What can hang from each mark
gomek: fitul
fudat: fitul latig nizum
nizum: fudat
fitul: fudat gomek safo
safo: fitul fome
fuvo: gomek
fome: safo

Each row was made from one small tree. The marks that hang from a mark follow it in brackets, in alphabetical order. Every link used is in the known rows. Write each row's tree.
Known rows
fuvo{gomek{fitul}}: [ 0.09  0.10  0.10 -0.11 -0.03  0.03 -0.04 -0.04 -0.06 -0.35 -0.21 -0.05
  0.02 -0.05 -0.01  0.05 -0.08  0.04]
fuvo{gomek{fitul{fudat}}}: [ 0.11  0.06  0.07 -0.04 -0.03  0.12 -0.09 -0.01  0.01 -0.53 -0.21  0.08
  0.00  0.08  0.04  0.06 -0.02  0.02]
nizum{fudat{fitul{safo} latig}}: [ 0.04  0.37 -0.12  0.23 -0.04  0.31 -0.19  0.12  0.29 -0.39 -0.13  0.31
 -0.05 -0.10 -0.01 -0.05  0.10 -0.23]
gomek{fitul{fudat safo}}: [-0.01  0.14  0.14  0.15 -0.05  0.23 -0.13  0.06  0.16 -0.47 -0.12  0.22
 -0.04  0.05  0.00  0.02 -0.03 -0.11]
safo{fitul{fudat} fome}: [ 0.04 -0.29  0.04  0.06 -0.08  0.17 -0.04  0.13 -0.08  0.00 -0.01  0.13
 -0.15  0.12 -0.09  0.01  0.03 -0.08]
fudat{nizum}: [ 0.09  0.15 -0.04  0.09 -0.03 -0.02 -0.03  0.05 -0.03  0.00 -0.02  0.04
  0.01 -0.07  0.03 -0.09 -0.08 -0.03]
fitul{fudat gomek safo}: [-0.03 -0.13  0.01  0.08 -0.09  0.16 -0.21  0.07  0.20 -0.41 -0.06  0.42
 -0.06  0.07 -0.12 -0.04  0.07 -0.21]
fitul{fudat gomek safo{fome}}: [-0.08 -0.25  0.03 -0.01 -0.14  0.23 -0.21  0.09  0.12 -0.24 -0.06  0.38
 -0.08  0.09 -0.21 -0.07  0.03 -0.25]
fitul{fudat{latig nizum} safo{fome}}: [ 0.03  0.17 -0.04  0.17 -0.19  0.31 -0.22  0.15  0.13 -0.04 -0.04  0.43
 -0.12  0.08 -0.09 -0.10  0.00 -0.27]
gomek{fitul{fudat{nizum}}}: [ 0.17  0.25  0.03  0.17 -0.06  0.12 -0.13  0.10  0.00 -0.39 -0.14  0.10
  0.00  0.03  0.12 -0.08 -0.06 -0.03]
fome{safo{fitul{fudat{nizum} gomek}}}: [ 0.11 -0.28 -0.07  0.18 -0.04  0.08 -0.19  0.21 -0.09 -0.24 -0.02  0.28
 -0.16  0.09  0.01 -0.08  0.08 -0.14]
nizum{fudat{fitul latig}}: [ 0.14  0.33 -0.20  0.18 -0.03  0.21 -0.15  0.11  0.17 -0.33 -0.13  0.15
 -0.02 -0.05  0.08 -0.05  0.15 -0.12]
gomek{fitul{fudat safo{fome}}}: [-0.06  0.01  0.16  0.06 -0.09  0.31 -0.14  0.08  0.08 -0.27 -0.12  0.16
 -0.06  0.05 -0.10 -0.01 -0.06 -0.17]
safo{fome}: [-0.05 -0.12  0.02 -0.09 -0.05  0.07  0.00  0.01 -0.09  0.19  0.00 -0.04
 -0.01  0.01 -0.09 -0.02 -0.03 -0.06]
safo{fitul{gomek} fome}: [ 0.06 -0.38  0.03 -0.05 -0.14  0.04 -0.12  0.13 -0.14  0.03 -0.07  0.13
 -0.16 -0.01 -0.21 -0.04  0.01 -0.15]
fome{safo{fitul{gomek}}}: [ 0.01 -0.39  0.00  0.02  0.00  0.01 -0.12  0.13 -0.11 -0.06 -0.01  0.11
 -0.16  0.02 -0.06  0.01  0.09 -0.09]
nizum{fudat{fitul}}: [ 0.09  0.21 -0.13  0.12  0.06  0.15 -0.05  0.06  0.10 -0.34 -0.10  0.02
  0.05 -0.11  0.07 -0.06  0.06 -0.06]
safo{fitul{fudat{latig nizum}} fome}: [ 0.18  0.00 -0.07  0.20 -0.20  0.21 -0.17  0.23 -0.06  0.03 -0.06  0.30
 -0.21  0.12 -0.04 -0.07  0.04 -0.18]
fuvo{gomek{fitul{fudat{latig} safo}}}: [ 0.06  0.23  0.07  0.06 -0.14  0.29 -0.23  0.06  0.19 -0.59 -0.25  0.37
 -0.10  0.10 -0.03  0.06  0.02 -0.15]
fudat{fitul{safo}}: [-0.01  0.12  0.06  0.20  0.01  0.17 -0.12  0.06  0.18 -0.25 -0.05  0.22
 -0.05 -0.10 -0.10 -0.08 -0.02 -0.17]

Write each row's tree
[-0.06  0.00  0.09  0.11 -0.03  0.25 -0.12  0.07  0.08 -0.07 -0.05  0.17
 -0.07 -0.10 -0.18 -0.09 -0.05 -0.24] : fudat{fitul{safo{fome}}}
[ 0.14 -0.29 -0.02  0.11 -0.11  0.06 -0.17  0.15  0.01 -0.35 -0.07  0.30
 -0.15  0.11 -0.08 -0.01  0.10 -0.10] : safo{fitul{fudat gomek}}
[-0.02  0.15  0.18 -0.05 -0.04  0.13 -0.08 -0.02  0.07 -0.42 -0.21  0.10
 -0.01 -0.10 -0.09  0.06 -0.11 -0.06] : fuvo{gomek{fitul{safo}}}
[ 0.00  0.11  0.14  0.02 -0.05  0.22 -0.12  0.00  0.13 -0.60 -0.21  0.23
 -0.03  0.04 -0.04  0.06 -0.05 -0.07] : fuvo{gomek{fitul{fudat safo}}}
[ 0.05 -0.01 -0.03  0.10 -0.20  0.28 -0.33  0.13  0.17 -0.20 -0.15  0.44
 -0.17 -0.04 -0.26 -0.13  0.08 -0.39] : fudat{fitul{gomek safo{fome}} latig}
[ 0.13  0.08 -0.17  0.08 -0.01  0.12 -0.17  0.09  0.12 -0.50 -0.16  0.16
  0.04 -0.12 -0.01 -0.11  0.12 -0.14] : nizum{fudat{fitul{gomek}}}
[ 0.03  0.00  0.02  0.16 -0.06  0.15 -0.24  0.08  0.20 -0.43 -0.11  0.34
 -0.08 -0.12 -0.17 -0.11  0.04 -0.25] : fudat{fitul{gomek safo}}
[ 0.07  0.29  0.02  0.30 -0.02  0.16 -0.15  0.11  0.14 -0.27 -0.07  0.25
 -0.04 -0.18 -0.06 -0.16 -0.08 -0.20] : fudat{fitul{safo} nizum}
[ 0.09  0.24 -0.17  0.18 -0.11  0.28 -0.31  0.14  0.31 -0.55 -0.19  0.45
 -0.07 -0.10 -0.09 -0.10  0.16 -0.30] : nizum{fudat{fitul{gomek safo} latig}}
[ 0.19  0.08 -0.13  0.13 -0.14  0.12 -0.30  0.11  0.14 -0.33 -0.15  0.32
 -0.12 -0.01 -0.08 -0.11  0.14 -0.22] : fudat{fitul{gomek} latig}
[ 0.19 -0.26 -0.03  0.11 -0.18  0.11 -0.20  0.20 -0.12 -0.15 -0.09  0.30
 -0.15  0.05 -0.14 -0.13  0.00 -0.19] : safo{fitul{fudat{nizum} gomek} fome}
[ 0.13 -0.02 -0.10  0.27 -0.06  0.18 -0.17  0.22 -0.04 -0.07  0.00  0.29
 -0.21  0.15  0.10 -0.02  0.11 -0.13] : fome{safo{fitul{fudat{latig nizum}}}}
[ 0.00  0.12  0.01  0.15 -0.12  0.31 -0.21  0.12  0.15 -0.05 -0.09  0.30
 -0.14 -0.04 -0.17 -0.09  0.03 -0.30] : fudat{fitul{safo{fome}} latig}
[ 0.02  0.16  0.13  0.15 -0.12  0.28 -0.17  0.12  0.04 -0.28 -0.13  0.21
 -0.05 -0.01 -0.06 -0.11 -0.14 -0.19] : gomek{fitul{fudat{nizum} safo{fome}}}
[-0.03 -0.03  0.16 -0.08 -0.09  0.30 -0.13  0.02  0.05 -0.41 -0.21  0.20
 -0.05  0.04 -0.14  0.03 -0.09 -0.14] : fuvo{gomek{fitul{fudat safo{fome}}}}
[ 0.05  0.03 -0.02  0.17 -0.12  0.14 -0.24  0.12  0.17 -0.42 -0.07  0.46
 -0.04  0.00 -0.09 -0.13  0.00 -0.23] : fitul{fudat{nizum} gomek safo}
[-0.10 -0.22  0.06 -0.08 -0.13  0.13 -0.17  0.05  0.05 -0.04 -0.06  0.25
 -0.06 -0.04 -0.26 -0.06 -0.03 -0.24] : fitul{gomek safo{fome}}
[ 0.03 -0.43 -0.04  0.08 -0.01  0.11 -0.17  0.16 -0.05 -0.25 -0.02  0.24
 -0.18  0.16 -0.02  0.01  0.15 -0.11] : fome{safo{fitul{fudat gomek}}}
[ 0.26  0.36 -0.04  0.09 -0.15  0.17 -0.22  0.08  0.04 -0.50 -0.26  0.26
 -0.05  0.07  0.08 -0.03 -0.01 -0.07] : fuvo{gomek{fitul{fudat{latig nizum}}}}
[-0.02 -0.01 -0.07  0.05 -0.07  0.28 -0.22  0.11  0.16 -0.38 -0.16  0.26
 -0.01 -0.16 -0.19 -0.13  0.04 -0.30] : nizum{fudat{fitul{gomek safo{fome}}}}
[ 0.23  0.37 -0.12  0.28 -0.09  0.12 -0.20  0.13  0.08 -0.17 -0.10  0.23
 -0.08 -0.07  0.03 -0.17  0.03 -0.17] : fudat{fitul latig nizum}
